Known rows, with every step that occurs:
pemas -> bugav -> gepuv -> visab: [-3.07 -0.08  0.66 -0.83 -5.45 -1.61 -2.74  0.25 -5.20 -2.23 -1.80  0.71
 -0.29  0.85  4.23 -0.87  1.15  1.57 -0.50 -0.62  4.24 -0.89  3.39]
visab -> gepuv: [-1.53 -0.23 -2.83 -2.93  2.51  1.01 -0.13  2.13  1.65  2.09  1.70  0.70
  0.33  1.89 -0.41  0.04  0.63  1.40  0.45  0.85 -4.12 -0.37 -0.86]
fatu -> bugav -> gepuv -> visab: [ 0.36 -0.69  1.72  0.29 -5.88 -1.32 -2.10 -0.02 -2.80 -1.93 -4.29  0.07
  1.58 -0.78  5.22 -2.45  2.05 -0.96 -1.59 -2.86  3.42  0.90  1.39]
bugav -> gepuv: [-2.10 -1.00 -3.12  0.53 -2.73 -0.33 -0.99  3.43 -2.12  0.94 -0.56  3.06
  0.71  1.45  1.91  0.89 -1.16  0.54  0.61 -0.33  0.95  1.12  3.09]
fatu -> bugav: [ 2.80 -0.38  0.17  2.67 -0.07 -0.42  0.36  0.31  4.20  1.91 -0.35  1.56
  1.27 -0.09  1.59  0.82  1.61  0.40  0.21  0.52 -2.24  1.55 -1.23]
pemas -> bugav -> gepuv -> mosu: [-0.90  0.08 -1.80  0.47 -2.82 -2.35  0.13  0.94 -4.11  0.21 -0.87  1.07
 -1.69  0.52  1.22 -0.12  1.07  3.70  1.21  2.55  3.62 -0.62  2.97]
mosu -> bugav -> gepuv -> visab -> pemas: [ 1.62  1.10  1.34 -0.31 -6.62 -0.60  0.29  0.12 -1.97 -2.37 -2.88 -1.83
  0.09 -0.41  2.08 -1.38 -1.06 -1.04 -1.09 -3.55  0.83  0.49  2.26]
bugav -> mosu: [-3.36 -0.70 -2.53  0.77  0.94  1.09 -0.01  1.47  2.54  1.32  1.11  2.61
 -1.13  2.53 -1.19  2.18  0.57 -1.37  1.41  1.80 -1.19  1.86  0.95]
pemas -> bugav -> gepuv: [-1.43 -1.03 -1.69  1.87 -2.78 -0.82 -0.27  1.03 -2.39  0.19  0.00  2.49
 -1.77  1.10  2.79  1.63 -0.22  2.65  1.89  1.26  1.65 -0.70  2.24]
mosu -> visab -> gepuv: [-0.28 -0.21 -0.62 -4.81  4.57  0.10  0.23  1.56  3.82  1.12  2.05  0.51
  0.30  0.62 -3.31 -0.38  0.80 -0.41  1.51  1.37 -6.52 -2.26  0.98]
visab -> gepuv -> pemas -> bugav: [-0.39  0.72 -1.43 -1.60  3.25  0.99  0.33 -0.40 -3.30  1.40  4.78 -1.57
 -0.19  0.95  1.07 -0.08 -0.21  2.52 -0.06 -0.34 -0.49 -1.48 -2.01]
fatu -> gepuv -> mosu: [-1.22 -0.93 -1.89 -1.94  1.99  0.80 -0.78  1.58 -0.68  1.43 -2.52 -0.79
  2.44 -0.26 -2.01 -1.40  1.73 -0.18 -1.37  1.26 -1.41  1.29 -1.42]
gepuv -> visab -> pemas -> bugav -> mosu: [-1.14  2.11  1.60  2.22 -1.04 -1.17  0.55 -2.46  1.79 -0.98  1.94 -1.61
 -2.48  1.33  0.50  2.43  0.59 -0.28  0.40  1.07  0.16 -0.46  0.74]
pemas -> bugav -> mosu -> gepuv: [-0.47 -2.40  1.16  2.16  1.58  2.94  0.85 -2.83  2.18 -1.83 -1.18  1.16
 -3.61 -1.10 -2.22 -0.82 -1.74 -0.12  1.41  1.84  0.48 -0.85 -2.40]
fatu -> bugav -> mosu -> visab: [ 2.28 -1.09  2.61  1.79  2.42 -0.02  1.65 -1.60  7.34  0.43 -0.96  1.58
 -1.74 -0.46 -1.99  0.61  1.36 -3.10  1.94  1.60 -3.41 -0.10 -0.42]
fatu -> bugav -> mosu: [ 1.60 -1.32 -0.32  3.36  0.67  0.63  1.12 -0.82  4.99  1.15 -1.27  1.77
 -1.65  0.54  0.17  1.26  1.74 -0.68  1.24  1.04 -0.79  1.63 -2.03]
gepuv -> pemas: [-1.51  0.74 -2.11  0.72  1.36  0.84 -1.71  3.01 -2.54  2.45  4.83  0.36
  4.03  1.65  1.12  1.63 -1.83 -0.78 -1.78 -1.53  0.78  1.82  1.71]
mosu -> gepuv -> pemas -> bugav: [ 1.65 -0.86  1.28  1.96  1.75  2.74 -0.35 -1.33 -2.89 -1.04  2.54 -0.80
  1.90 -1.76  0.51 -1.51 -3.45  0.28 -1.72 -1.15  2.84 -1.22 -1.85]
bugav -> mosu -> gepuv: [-1.73 -2.50 -0.80  1.43  1.93  3.47  0.31 -0.26  2.37 -0.91 -1.49  1.72
 -0.77 -0.61 -2.77 -1.42 -2.66 -2.27  0.15  0.40 -0.48  0.37 -1.95]
mosu -> bugav: [ 0.42 -0.38 -0.72  0.22 -1.62  1.63  0.89  1.67  3.04  0.29 -1.09  1.71
  0.21  1.28 -1.15  0.21  0.57 -0.17  1.06 -0.81 -3.26  2.30  0.85]
visab -> gepuv -> fatu -> bugav -> mosu: [-1.00  0.51  0.14 -2.25  1.43  0.58  0.44 -2.76  2.02 -1.21 -2.85 -1.79
 -3.01  0.14  0.88 -1.52  4.27  0.82  0.53 -0.25  1.04  0.32 -5.84]
mosu -> visab -> pemas -> bugav -> gepuv: [ 3.98  0.86  1.55  2.26 -0.84 -2.82  2.19 -0.96  1.06 -0.15  1.29  0.56
 -1.88 -0.77 -0.03  2.79 -1.78  0.62  2.35  1.81 -1.90 -2.98  2.56]
bugav -> gepuv -> mosu -> visab: [-0.64  0.07 -0.16 -2.15 -0.73 -2.39 -0.71  2.45 -1.93  0.00 -0.88  1.38
  1.01 -0.69 -2.58 -1.62  0.51 -0.51  0.58  2.16  0.24 -0.87  5.16]
fatu -> bugav -> gepuv -> mosu -> visab -> pemas: [ 7.73  1.29  2.61  2.47 -0.48 -3.99  2.78 -0.74  2.43  0.99 -1.67 -1.61
  0.54 -3.29 -0.91 -0.56  0.74 -0.07  0.06  1.09 -1.05 -1.80  0.97]
fatu -> gepuv: [-1.69 -2.24 -1.69 -0.94  1.61  1.78 -1.34  1.73  0.95  1.43 -1.84  0.94
  2.28  0.41 -0.49  0.80 -0.10 -1.32 -0.46 -0.08 -2.55  1.50 -1.97]

Rows:
[-1.78 -0.65 -2.88  0.44 -1.66  0.32 -1.56  3.03 -6.87  1.20  2.52  1.29
  2.62  1.02  3.06  0.48 -2.50 -0.85 -1.33 -2.89  4.08  1.11  2.50]
bugav -> gepuv -> pemas
[-2.36 -0.34 -0.92  2.25  0.76  0.76  0.62 -0.71  2.44  0.44  1.50  2.72
 -3.67  1.98 -0.67  2.88  0.89  1.18  2.39  3.26 -0.54  0.67  0.55]
pemas -> bugav -> mosu
[-0.17  0.44  0.14 -4.39  5.23  1.16 -0.36  1.42 -0.84  1.02  5.12 -1.41
  2.12  0.24 -2.45 -1.06 -0.87 -1.42 -0.64 -1.07 -3.28 -1.51  0.45]
mosu -> visab -> gepuv -> pemas
[-0.22  0.39  1.84  0.62  0.68  1.65 -0.17 -2.18  1.55 -2.60 -0.98 -2.24
  0.06 -1.70 -1.83 -1.80 -3.20 -3.49 -2.32 -1.49  0.45 -0.78 -1.52]
bugav -> mosu -> gepuv -> visab -> pemas
[ 2.21 -1.70 -0.86  2.89 -3.06 -0.95  0.44  0.60  0.00  0.40 -2.82  2.48
 -0.11 -0.66  3.92 -0.28  0.40  0.22  0.16 -1.03  1.34  0.90  0.24]
fatu -> bugav -> gepuv
[ 0.33 -0.54 -1.22  0.12 -3.96  1.47 -0.13  1.60 -5.51 -0.82  0.24  0.27
  1.17 -0.19  1.77 -1.34 -1.57 -0.92 -0.45 -4.44  3.34  1.96  1.79]
mosu -> bugav -> gepuv -> pemas
[-1.66 -0.05  0.99 -1.87 -0.03  1.21 -2.12  0.00 -0.91 -1.69 -2.66 -0.15
  2.95 -1.14 -1.33 -2.10 -0.68  0.15 -1.69 -1.12  2.59  0.89 -2.46]
mosu -> gepuv -> fatu
[-0.27 -1.22 -1.30 -0.07 -5.02  0.80  0.75  1.64 -1.06 -0.94 -3.00  2.46
 -0.95  0.51  0.50 -0.79 -0.45 -0.14  1.29 -2.07 -0.34  1.66  2.12]
mosu -> bugav -> gepuv
[ 0.40  0.55  1.01 -1.53  0.34  0.10 -1.42  0.03 -0.31  0.08 -1.64 -3.15
  4.08 -0.72  0.59  0.33 -0.48 -2.47 -2.94 -1.77 -2.35  0.78 -1.59]
fatu -> gepuv -> visab -> pemas
[-3.59  1.81 -1.81 -5.25  1.07 -0.10 -1.72  1.35 -1.07  0.37  0.02 -0.97
  0.52  1.33 -0.26 -0.46  2.52  2.76 -0.51  0.10  0.01  0.65 -2.15]
visab -> gepuv -> fatu
[-0.37  0.19  1.34 -1.10 -0.95 -2.63  0.33  0.39 -1.66 -0.67 -0.72  0.79
 -1.21 -0.90 -1.55 -1.08  1.44  1.86  1.98  3.33  1.40 -2.33  4.53]
pemas -> bugav -> gepuv -> mosu -> visab
[ 0.85  1.91  0.43  1.92 -3.87 -3.00  0.21 -1.39 -3.32 -0.06 -0.47 -0.90
 -1.10 -0.21  3.46  2.80  0.10  3.65  0.56  0.19  4.25 -0.17 -0.53]
visab -> pemas -> bugav -> gepuv -> fatu
[ 1.77  0.94  0.57  1.93  3.62 -0.61  2.40 -0.03  6.35  1.58  2.62  0.60
 -1.09  0.45 -4.48  3.61 -1.69 -2.85  1.89  2.39 -5.03 -0.85  1.43]
bugav -> mosu -> visab -> pemas
[ 2.36 -1.30  1.65 -1.39  4.64  0.80  2.33 -2.18  6.80 -0.58 -0.69 -0.24
 -3.54 -0.74 -2.22 -1.50  2.61 -2.18  2.44  1.67 -5.18 -1.83 -3.17]
fatu -> bugav -> mosu -> visab -> gepuv
[ 1.43  1.15 -0.10  4.69  1.63 -0.65  2.90 -1.72  4.30  1.35  2.65  0.46
 -3.83  1.63 -0.66  5.10 -0.82  0.88  2.00  3.32 -1.79 -0.27 -0.74]
visab -> pemas -> bugav -> mosu
[-1.67 -1.80 -0.39  1.26  2.75  4.02 -0.64 -0.77 -2.27 -1.25  1.97 -0.12
  1.00 -1.13 -1.79 -2.07 -4.21 -3.42 -1.96 -2.13  2.84  0.70 -1.97]
bugav -> mosu -> gepuv -> pemas
[-1.13  0.38 -3.06 -2.93  3.41  1.73 -0.91  2.05 -3.54  2.34  5.29 -1.42
  2.10  1.28  0.68 -0.21 -0.71  0.36 -1.32 -1.68 -0.70  0.13 -1.20]
visab -> gepuv -> pemas
[ 4.04  1.80  4.11  2.07  1.54 -2.06  1.41 -3.73  6.71 -0.46 -1.43 -1.99
 -1.03 -1.52 -1.99  1.79  2.13 -1.82  0.50  0.46 -0.99 -0.02 -3.09]
gepuv -> fatu -> bugav -> mosu -> visab -> pemas
[ 2.42  0.47 -0.50  4.12 -2.18 -2.43  1.96 -0.30 -0.53  0.88  1.16  0.87
 -1.71  0.48  2.60  3.32 -2.19  2.52  1.55  0.99  0.39 -1.13  0.93]
visab -> pemas -> bugav -> gepuv
[ 0.58  1.17 -1.19 -4.31  0.81  0.90  1.86  0.94  1.26 -0.26 -0.98 -1.85
 -1.58  0.04 -3.50 -3.62  2.94  2.43  0.82  0.26 -3.61 -0.13 -1.20]
visab -> gepuv -> mosu -> bugav
[-3.55  0.87  1.98 -4.96  3.35 -0.23 -0.21 -3.11  1.83 -2.11  0.04 -1.55
 -4.69  0.80 -3.33  0.05  3.68  1.48  2.73  2.78 -0.57 -2.20 -2.01]
pemas -> bugav -> mosu -> visab -> gepuv -> fatu
[ 4.18  2.94  2.76  1.20  2.69 -3.29  2.58 -1.07  4.09  1.78  3.21 -1.69
 -0.15 -0.94 -3.86  2.32  0.03  1.93  1.05  4.35 -3.71 -2.56  2.00]
gepuv -> mosu -> visab -> pemas -> bugav
[ 0.31 -1.32 -0.02  0.40  2.40  2.02 -1.18 -0.83 -3.67  0.77  0.93 -1.71
  2.35 -0.40  1.92  0.72 -0.79 -0.11 -1.30 -1.09  1.22  0.35 -2.38]
fatu -> gepuv -> pemas -> bugav
[ 1.32  0.70  0.35 -2.91  0.82 -0.60 -0.57 -1.40  1.44 -0.03 -1.97 -1.80
 -0.10 -0.52  1.78 -1.79  3.85  2.24 -0.90 -0.84  0.23  0.75 -5.01]
visab -> gepuv -> fatu -> bugav
[-1.24  0.40  0.48  0.88 -0.86 -0.19 -0.94 -2.18  2.83 -0.57 -2.78 -0.09
 -1.41  0.27  0.99  0.39  3.59 -0.34 -0.03  0.06  3.41  2.70 -3.58]
gepuv -> fatu -> bugav -> mosu
[ 2.38 -0.86  2.88  0.75 -0.61  0.82 -1.08 -2.46  1.62 -2.09 -4.66 -1.34
  2.00 -3.22  0.77 -3.06  0.65  0.31 -2.60 -1.78  2.67  0.84 -5.36]
mosu -> gepuv -> fatu -> bugav
[-1.09 -0.52  0.93 -2.86  4.71  0.44  1.77 -2.15  4.27 -1.19  1.48  0.28
 -5.01  0.97 -3.69  0.24  1.26  0.60  3.92  3.59 -4.70 -3.31 -0.46]
pemas -> bugav -> mosu -> visab -> gepuv
[-0.43  0.71 -0.10  1.83  0.82  0.26 -0.89  0.51 -2.90  1.36  4.44  0.09
  1.65  1.26  2.46  2.02 -1.24  1.34 -0.51 -0.01  1.15  0.35  1.01]
gepuv -> pemas -> bugav
[-1.05 -1.43 -1.56 -0.67  2.55  2.38 -1.92  1.75 -3.29  1.61  1.17 -1.12
  4.74  0.05  0.87  0.14 -1.50 -2.31 -2.75 -2.44  0.35  1.88 -2.29]
fatu -> gepuv -> pemas
[ 2.43  1.26  4.55  1.57 -0.81  0.28 -0.07 -3.07  0.29 -2.69 -0.39 -2.90
  0.78 -2.17  0.50 -1.53 -2.84  0.36 -2.24 -0.81  0.31 -2.02 -1.67]
mosu -> gepuv -> visab -> pemas -> bugav
[ 2.57  1.84 -0.05 -0.10  0.11 -3.45  1.84  1.40 -0.22  1.16  0.83 -0.71
  0.99 -1.60 -2.77  0.09 -1.09 -0.38  0.54  1.68 -1.13 -1.76  4.16]
bugav -> gepuv -> mosu -> visab -> pemas
[-2.35  0.02 -0.78  2.52  1.71  1.19  0.15 -0.83 -1.89  1.01  4.29  0.33
 -1.45  1.93  0.55  2.19 -0.93  0.13  0.24  0.36  2.40  0.57 -0.24]
gepuv -> pemas -> bugav -> mosu
[-2.01 -0.36  0.60 -2.75 -7.36  0.55 -1.88  1.02 -3.67 -3.35 -4.16 -0.11
  0.02 -0.08  1.90 -3.19  0.76 -0.85 -0.68 -3.96  2.33  1.15  3.30]
mosu -> bugav -> gepuv -> visab
[-0.49  1.10 -0.27  0.19 -4.43 -1.93 -1.65  1.30 -3.32 -0.47 -0.15 -1.05
  2.26  0.19  3.12  0.45 -1.61 -1.08 -1.66 -2.12  1.91  0.53  2.92]
bugav -> gepuv -> visab -> pemas
[ 1.61  0.97  2.25  0.43 -0.50  0.63 -0.46 -0.99  0.47 -1.83 -0.39 -2.34
  3.64 -2.11 -0.74 -1.91 -3.23 -2.08 -3.53 -2.13 -0.42 -0.71 -0.82]
mosu -> gepuv -> visab -> pemas
[-4.52 -0.26 -1.11 -2.35 -5.15 -0.87 -3.41  2.39 -4.80 -1.07 -1.99  0.91
  2.17  0.85  3.16 -1.25  0.43 -0.71 -1.41 -2.42  3.27  1.18  4.71]
bugav -> gepuv -> visab
[-2.05 -0.11 -3.22 -1.09 -2.24 -1.78 -0.92  2.93 -3.86  1.11 -0.90  1.41
  0.70  0.59  0.37 -0.96  0.84  1.60  0.15  0.92  2.69  0.85  3.26]
bugav -> gepuv -> mosu
